What can hang from each mark:
J396: J345 J477
J786: J477 J728
J345: J381 J607
J477: J396 J786
J644: J786
J76: J728
J851: J381 J728
J103: J76 J728
J607: J49 J345
J381: J103 J500
J500: J381
J49: J607
J728: J76 J500

Known rows, with every way that one mark hangs from another:
J644[J786[J477[J396[J345]] J728[J76 J500]]]: [-1.57 -2.02 -4.68 -0.81 -0.43 -0.17  1.53  3.35  0.73 -1.94  0.19  5.86
  3.97  1.25 -0.65 -0.21  0.78  2.33 -0.24  1.00  0.22  1.61 -1.14  0.25
 -2.04  1.04 -3.47]
J644[J786[J728[J500]]]: [ 0.85 -1.65 -0.68 -2.57  2.53  1.51 -0.12  2.18  0.22  0.00  1.05  2.84
  3.04  2.34  2.30  0.27  1.86  1.76  1.81 -0.62  0.35  1.55 -2.22 -0.59
 -1.71  1.22 -2.26]
J76[J728[J500[J381]]]: [ 3.34 -0.69 -0.35 -1.75  0.64  3.45 -2.15  2.45  2.81 -2.93 -0.13 -2.21
  1.47 -0.68  0.11  1.31  1.17 -0.09  0.89  1.05 -1.35  0.20  0.67 -1.26
 -1.38  1.42 -1.47]
J396[J345[J381 J607[J49]] J477]: [-4.86 -1.13 -2.24  0.97  5.85 -4.74  3.87 -2.39 -1.63 -1.81  1.11  1.36
 -0.01 -0.51  1.66  0.09  0.59  2.07 -0.93 -1.27  1.20  3.06 -0.59  0.74
 -1.87 -1.89 -1.42]
J786[J728[J500]]: [ 2.01 -1.37 -0.48  0.96  1.21  1.31 -0.17  2.77  0.88 -1.31  0.28 -0.78
  0.59  1.01  0.36  0.54  4.30  0.96  2.32 -1.45 -0.94  0.95 -0.19 -0.14
  0.32  2.52  0.02]
J851[J728[J500]]: [ 3.50 -0.80  1.61  1.10  1.22  3.16 -0.43  1.62  1.91 -2.36 -2.75 -1.76
  0.05  1.25  0.06  1.80  0.69  1.13  2.76  0.18  0.45 -1.05  2.58 -2.08
  0.08  2.62 -0.90]
J49[J607]: [-1.71 -2.27  1.47  1.85  1.20  0.47 -0.90 -0.76  1.05  2.47 -1.94 -0.39
 -1.76 -0.25  0.48  0.77  1.17  0.31  2.01 -0.04 -1.96 -1.86  0.66  1.81
 -2.60 -1.94  0.15]
J76[J728[J500[J381[J103]]]]: [ 3.74  0.58  0.54 -2.46 -0.12  2.96 -1.87  2.54  2.96 -2.54  0.36 -2.14
  1.25 -0.63 -0.69  0.82  0.77 -0.75  0.37  1.20 -1.66 -0.37  0.17 -0.99
 -0.68  1.04 -1.01]
J396[J345[J381]]: [-1.73 -2.87 -0.33  2.65  4.31 -2.17  0.11 -1.46  1.02 -1.34  0.66 -3.73
  0.80  1.04  2.34 -1.48  0.74  3.34 -0.70  0.51  0.32  1.10 -2.64 -1.29
  0.63 -0.20  0.17]
J76[J728]: [ 1.90 -1.77  0.00  1.85  1.45  3.70 -2.08  1.59  3.01 -2.00 -1.15 -2.08
  1.95 -1.98  2.52  0.88  2.87  1.87  0.72  2.54 -0.45 -1.24 -0.85 -1.85
 -0.84 -0.05  0.17]
J103[J728[J76 J500[J381]]]: [ 2.42  0.44 -1.61  1.21 -1.46  4.45 -2.14  0.87  2.18 -1.34 -2.42 -0.26
  1.97  1.26 -0.08  1.45  2.25 -2.18 -1.05  1.38 -0.85  0.20  2.11 -0.14
 -0.08  5.23 -0.40]
J477[J396[J345] J786]: [-2.43 -4.53 -2.62  3.03  1.40 -3.54 -0.11  2.66  0.90 -1.70  1.39  2.61
  0.41 -0.68  1.77 -0.84  1.16  4.14  2.89  7.28  2.44 -0.27  2.00 -2.77
 -1.91 -3.21 -2.47]
J345[J381[J103 J500] J607]: [-0.69  6.31  3.83 -4.12 -0.01 -4.41  0.54 -2.84 -0.37  1.37  0.07 -2.17
 -2.87  0.74 -2.61 -0.84 -4.41 -1.98  0.73 -1.96 -1.06 -2.10 -1.64  2.60
 -2.70  1.70 -0.12]
J103[J76]: [ 0.14  2.15  2.16  4.36 -0.10  1.95 -1.11 -1.91  1.24  3.42 -0.01 -1.29
  1.93  0.44  2.28  0.00 -0.34  0.17 -0.97  2.59  1.87 -1.19  0.71 -0.47
  0.73  0.50  1.15]
J345[J607]: [-1.05  0.61  2.83  0.96  1.58 -1.42  0.40 -1.24  0.14  2.00 -2.08 -1.75
 -1.52 -1.72  2.35  1.40  0.34  0.63  2.21 -0.07  0.18 -1.52 -0.61  1.36
 -3.20  0.63 -0.88]
J644[J786[J477]]: [-2.52 -2.44 -0.21 -2.12  2.02  0.64  0.61  1.59  0.50  1.05  0.89  3.27
  2.86  0.00  2.07  0.20 -2.12  2.97  0.99 -0.45  1.86  0.12 -1.06 -1.16
 -3.09 -1.76 -3.12]
J396[J477]: [-2.49  0.54 -0.01  3.06  3.09 -0.16  0.88  1.55  1.47  0.80  2.23  1.07
  0.51 -2.19  0.77  0.78  1.93  0.60  2.47  0.67  2.74  0.92  3.00 -1.67
 -1.74 -3.21 -2.47]
J381[J103 J500]: [ 3.04  6.24  5.79 -3.60 -1.55  0.24  1.01  2.13  0.77  2.84  1.60 -1.47
 -0.81  0.75 -2.77 -1.27 -0.30 -1.19  1.87  1.77  2.08 -4.23 -1.05 -0.63
  1.56 -0.17 -1.01]
J607[J49 J345[J381[J103 J500]]]: [ 1.77  0.10  1.58 -3.68 -0.69 -1.39  2.68 -2.96 -6.76  2.26  1.25 -1.15
 -2.07  0.40  1.33 -0.31 -1.70 -0.17 -1.60 -3.25  2.69  1.96 -3.00 -1.60
  5.56 -2.40  2.12]
J851[J381[J103[J76] J500] J728]: [ 2.18  4.68  1.85  0.29 -2.35  4.93 -2.36  0.30  2.63 -0.54 -0.81 -0.98
  1.05  2.07 -3.68 -1.79 -3.63 -4.97 -2.15 -0.07 -0.94 -2.90 -0.53  0.44
  1.44  1.24  2.35]
J500[J381[J103[J728]]]: [ 0.52  0.45  2.10 -0.08 -1.29  1.87 -3.54  0.97  2.08  0.13  1.23 -2.74
  1.57 -1.47 -0.17 -1.15 -1.27 -2.69 -1.49 -0.04 -2.05 -1.94  0.40 -0.19
  0.86 -1.28  0.73]
J49[J607[J345[J381]]]: [-1.92 -2.99 -0.24  1.19  0.34 -0.12 -1.41 -3.12 -0.72  2.37 -1.54 -1.25
 -3.76 -0.82 -0.19  0.11 -0.67  0.18  0.48 -1.99 -1.86  0.55 -0.32  1.92
 -0.45 -2.74  1.16]
J786[J728[J76]]: [ 1.24 -0.21 -1.80  5.18 -1.48  2.33 -0.45  1.35  1.59 -0.20 -0.86 -0.64
  2.77 -0.15  1.89  0.27  5.20  0.09 -1.05 -0.50 -1.02 -1.12 -1.40  0.47
 -0.58  2.23  1.74]
J607[J49 J345[J381]]: [ 0.36 -3.47 -0.20 -0.71  0.77 -1.19  1.91 -3.69 -6.43  1.60  0.59 -1.61
 -1.42 -0.26  3.98  0.36 -0.78  1.07 -1.52 -3.61  2.37  3.51 -2.35 -2.15
  4.67 -2.74  2.36]
J49[J607[J345[J381[J103]]]]: [-1.46 -1.68  0.56  0.54 -0.57 -0.57 -1.16 -3.04 -0.55  2.72 -1.05 -1.06
 -3.97 -0.73 -0.93 -0.36 -1.09 -0.32  0.01 -1.89 -2.19 -0.03 -0.72  2.19
  0.12 -3.09  1.60]
J381[J103]: [ 1.25  2.90  4.64  0.51 -0.57 -0.74  0.26  0.93  1.69  2.56  1.61 -2.31
 -0.09 -0.32  0.33 -1.11  0.53 -0.28  0.86  1.12  0.40 -2.59 -1.52 -0.99
  1.55 -1.93  0.81]
J49[J607[J345[J381[J103[J728[J76]] J500]]]]: [-0.57 -0.10 -0.53  0.22 -2.02  1.31 -1.32 -2.96 -0.31  2.23 -2.42  0.07
 -3.39 -0.12 -2.06 -0.13 -0.37 -1.38 -1.06 -1.05 -2.14 -0.75 -0.49  2.77
  0.18 -0.69  1.63]

Rows:
[-1.51 -4.78 -4.54 -0.05  0.67 -4.09  0.95  2.90 -1.46 -3.91  0.76  4.57
  0.27 -0.03  0.50 -0.11  1.80  2.47  1.88  3.72 -0.17  1.21  1.67  0.07
 -2.40 -0.63 -2.02]
J477[J396[J345[J607[J49]]] J786[J728[J500[J381]]]]
[-3.82 -4.31 -4.18  4.35 -1.67 -0.74 -0.40  4.46  1.51 -3.32 -0.45  2.87
  1.18 -3.54 -1.97 -0.77  1.36  2.84  1.41  0.38 -1.33 -0.08  1.94 -0.16
  0.11 -1.57 -0.46]
J786[J477[J396] J728]
[-1.53  1.87  1.86 -2.56  1.17 -3.93  1.01 -4.39 -2.79  0.00 -1.53 -0.42
 -1.26  0.86  1.29  0.12 -2.43 -1.39 -1.52 -2.87 -2.25  0.16 -2.38  2.02
 -0.47  1.38  2.86]
J345[J381[J103[J728]] J607[J49]]
[ 3.36 -0.98  1.23  0.37  0.48  3.46 -1.54  1.68  1.98 -2.84 -2.14 -2.45
  0.58  0.70 -0.54  1.57 -0.70 -0.24  1.78 -0.87 -0.60 -1.11  3.15 -1.61
 -0.47  2.10 -1.04]
J851[J728[J500[J381]]]
[-1.38 -4.63 -4.35  0.55  1.15 -4.26  1.73  2.85 -1.37 -3.57  0.30  5.07
 -0.14  0.37  0.90  0.08  2.81  3.48  2.67  4.39  0.53  1.29  1.27 -0.34
 -2.08 -0.31 -1.85]
J477[J396[J345[J607[J49]]] J786[J728[J500]]]
[-5.23 -3.11 -2.49  2.66  0.09 -3.98  0.96  1.44  1.24 -2.07 -0.69  1.18
 -0.38 -2.92 -1.85 -0.77 -2.48  3.24  1.03  1.77  0.16  0.16  1.52 -0.20
 -1.10 -2.13 -2.15]
J786[J477[J396[J345[J381 J607]]]]
[-1.36 -1.87  0.18 -0.06 -0.06  0.24 -1.16 -2.70 -1.08  2.45 -1.49 -1.00
 -4.04 -0.48 -1.22  0.10 -1.05 -0.18  0.78 -1.82 -1.30  0.02 -0.25  2.10
 -0.48 -2.16  0.49]
J49[J607[J345[J381[J500]]]]
[-0.89 -0.87 -0.35  0.92 -1.20  0.98 -1.87 -3.61  0.29  2.09 -1.57 -0.47
 -2.95 -0.81 -1.10 -0.28 -1.07 -0.74 -1.53 -0.87 -2.55 -0.13 -0.81  2.65
  0.25 -2.34  2.42]
J49[J607[J345[J381[J103[J76[J728]]]]]]
[-1.40  0.10 -3.37  0.93  1.17  0.16  0.88  2.56  1.32 -0.95  3.64  3.95
  1.32 -0.87 -0.15  1.32  1.78 -0.35  1.11 -0.89  1.75  1.12  4.26 -0.50
 -5.00 -1.46 -2.36]
J396[J477[J786[J728[J76 J500[J381]]]]]
[ 3.70  4.12  0.18 -0.52 -3.17  0.80  0.67  0.89  1.15  1.23  0.70 -2.23
  1.78  2.26 -1.27  1.54 -0.33 -3.59 -0.80 -0.85  0.26 -0.16  1.73  0.29
 -2.49  3.80 -2.51]
J728[J76 J500[J381]]
[-1.12  3.16  1.23 -1.90 -0.16 -3.73  1.49 -4.69 -2.54  0.30 -1.87 -0.18
 -0.60  1.08  1.09  0.28 -2.11 -2.13 -2.59 -2.73 -2.23 -0.14 -2.43  2.45
 -0.94  2.22  2.97]
J345[J381[J103[J728[J76]]] J607[J49]]
[-0.36  5.69  2.63 -4.40 -0.39 -2.50  1.38 -4.75 -3.41  1.05 -1.62  0.92
 -1.14  2.05 -1.06 -0.15 -3.81 -2.69 -2.26 -1.64 -0.98 -1.05 -1.67  2.96
  0.00  3.22  2.47]
J345[J381[J103[J76 J728] J500] J607[J49]]
[ 2.25  0.54  0.08 -2.75 -2.02  0.23  2.20 -3.35 -6.15  1.58 -0.07 -0.36
 -1.18  0.77  1.30 -0.05 -0.74 -0.94 -3.07 -2.43  2.19  1.90 -2.81 -1.12
  5.69 -0.66  2.79]
J607[J49 J345[J381[J103[J728[J76]] J500]]]
[ 1.21 -1.85  0.20 -2.62  0.39 -0.73  2.29 -3.16 -6.94  1.68  0.55 -1.25
 -1.85  0.19  2.51  0.31 -1.26  0.55 -1.05 -3.19  3.16  2.63 -2.26 -1.97
  4.69 -1.90  1.41]
J607[J49 J345[J381[J500]]]
[ 1.41 -1.94 -0.32 -0.24  1.21  3.89 -3.00  1.51  1.83 -1.98 -1.70 -0.75
  0.66  0.67  0.30  0.97  1.70 -0.66  1.19  1.10 -0.98  0.98  2.43 -1.00
  0.95  3.47 -0.63]
J103[J728[J500[J381]]]
[ 2.34  2.36  3.22 -0.90 -0.40  1.51 -0.61  1.45  2.39  0.46 -0.22 -0.70
 -0.29  0.94 -0.90 -0.47  1.73 -0.58  0.95  1.86 -0.48 -1.13 -0.16 -0.73
  2.71  1.45  0.94]
J381[J103[J728[J500]]]
[-2.77 -1.09 -3.12 -0.84  3.63 -2.60  2.72  1.37  0.78 -2.54  2.60  4.17
 -0.23 -0.99 -0.27  0.20  2.31  1.93 -0.08 -0.46  0.63  1.45  0.95  1.82
 -4.48 -1.49 -2.51]
J396[J345[J607] J477[J786[J728[J500[J381[J103]]]]]]
[-1.48  2.97  2.89 -2.97  0.98 -5.78  2.38 -4.38 -3.21  1.26 -0.01 -1.31
 -1.57  0.75  1.17 -0.01 -3.47 -1.38 -1.06 -3.70 -1.57 -0.14 -2.87  1.89
 -1.29  0.00  2.25]
J345[J381[J103] J607[J49]]
[-4.40 -3.79 -2.20  3.43  0.02 -2.35  0.91  2.97  1.59 -1.72 -0.29  1.36
  0.47 -2.96 -1.24 -0.76 -0.92  3.85  1.45  2.92  1.13 -0.16  1.84 -1.46
  0.11 -2.75 -2.45]
J786[J477[J396[J345]]]
[ 0.55  2.96  3.17  0.31 -2.35  0.71 -2.57 -0.32  1.50  2.22  2.63 -2.90
  1.97 -0.91 -0.32 -1.43 -3.08 -3.18 -2.36 -0.05 -1.12 -2.37  0.34  0.35
  0.52 -1.95  0.80]
J500[J381[J103[J76]]]
[-4.10 -1.90 -2.21  1.36 -0.82 -2.22  0.35  2.64  1.92 -2.78 -0.44  1.90
  0.08 -2.15 -3.50 -1.62 -2.02  2.61  0.55  2.92  0.30 -0.52  1.74 -0.83
  1.08 -1.48 -1.69]
J786[J477[J396[J345[J381[J103[J728] J500]]]]]
[ 0.05 -0.74 -4.35  0.58 -3.76  1.52  0.95  3.45  1.55 -2.53  0.05  1.68
  2.17 -0.53 -3.14  0.85  0.46 -0.39 -1.82 -4.39 -1.91  0.08  1.49  1.87
 -2.33  2.95 -0.75]
J786[J477 J728[J76 J500[J381]]]
[ 1.41  1.15 -0.21  1.75 -0.62  5.31 -3.48 -1.00  1.97 -0.14 -1.87  0.46
  2.14  1.72  0.03  0.70 -0.09 -1.73 -1.86  2.72 -0.50  0.77  3.17  0.28
  1.98  4.80  1.03]
J103[J76 J728[J500[J381]]]
[ 2.88  4.77  4.35 -2.97 -1.36  2.92 -0.78  2.19  1.35  0.93 -0.48 -0.06
 -0.33  0.65 -2.67 -1.09  1.14 -1.25  1.09  2.94  0.93 -3.69 -0.41 -0.55
  2.75  1.71  0.00]
J381[J103[J728] J500]
[ 0.36  4.69  1.51 -0.78 -1.66  3.69 -2.53  0.19  1.96  1.73  1.07 -0.35
  0.71  1.87 -3.04 -2.42 -2.29 -5.32 -2.19  1.12 -0.49 -1.17 -1.74  1.01
  1.86  1.19  2.13]
J851[J381[J103[J76 J728] J500]]
[-2.98 -3.77 -2.33  2.42  1.43 -4.46  0.33  1.73  0.46 -1.57  0.26  3.10
 -0.51 -1.19  1.60 -0.34  0.66  3.76  2.93  6.80  1.72 -0.38  1.71 -1.27
 -3.29 -2.47 -2.65]
J477[J396[J345[J607]] J786]
[-1.24  0.16 -3.13  1.45  1.62  0.07  1.74  2.53  1.26 -0.66  3.09  4.46
  0.98 -0.52  0.31  1.54  2.97  0.62  1.79 -0.34  2.45  1.12  3.90 -0.77
 -4.62 -1.12 -2.13]
J396[J477[J786[J728[J76 J500]]]]
[ 1.78  0.35  0.69 -2.70 -1.32  0.42  1.59 -3.85 -6.28  1.97  0.12 -0.02
 -1.37  0.78  1.41 -0.35 -1.58 -0.54 -3.03 -2.11  2.40  2.08 -2.32 -1.06
  6.53 -0.96  3.25]
J607[J49 J345[J381[J103[J76 J728] J500]]]
[ 2.80  3.61  2.99 -2.94 -1.12 -0.15 -0.33  1.12  1.13  1.43  2.40 -2.20
  0.18  1.76 -2.01  0.18 -2.17 -2.72  0.63 -0.64 -0.13  0.05  1.60 -0.04
  0.27  1.28 -1.56]
J728[J500[J381[J103[J76]]]]
[ 0.80  0.47 -0.37  1.60 -1.92  0.59 -1.45 -2.89 -0.54  1.46  0.07 -2.78
 -1.86 -1.02  0.27 -0.99 -0.79 -0.38 -2.16 -0.99  0.67  1.47 -1.92 -0.88
  3.67 -0.70  2.29]
J607[J345[J381[J103[J728[J76]]]]]
[ 3.25  2.25 -1.32  0.97 -3.09  1.59 -0.20  2.27  1.44 -0.88  0.68 -0.80
  2.24  1.24 -1.36  0.17  3.09 -2.36 -1.31 -2.00 -2.13 -0.39 -0.51  1.39
 -0.43  3.30  0.54]
J786[J728[J76 J500[J381[J103]]]]
[ 2.23 -0.46 -0.42 -2.01 -1.54 -0.49  2.37 -3.52 -5.87  1.29  0.04 -0.46
 -1.27  1.04  1.85  0.34 -0.36 -0.66 -2.99 -3.10  1.54  3.32 -2.49 -1.23
  5.66 -0.40  2.95]
J607[J49 J345[J381[J103[J728[J76 J500]]]]]
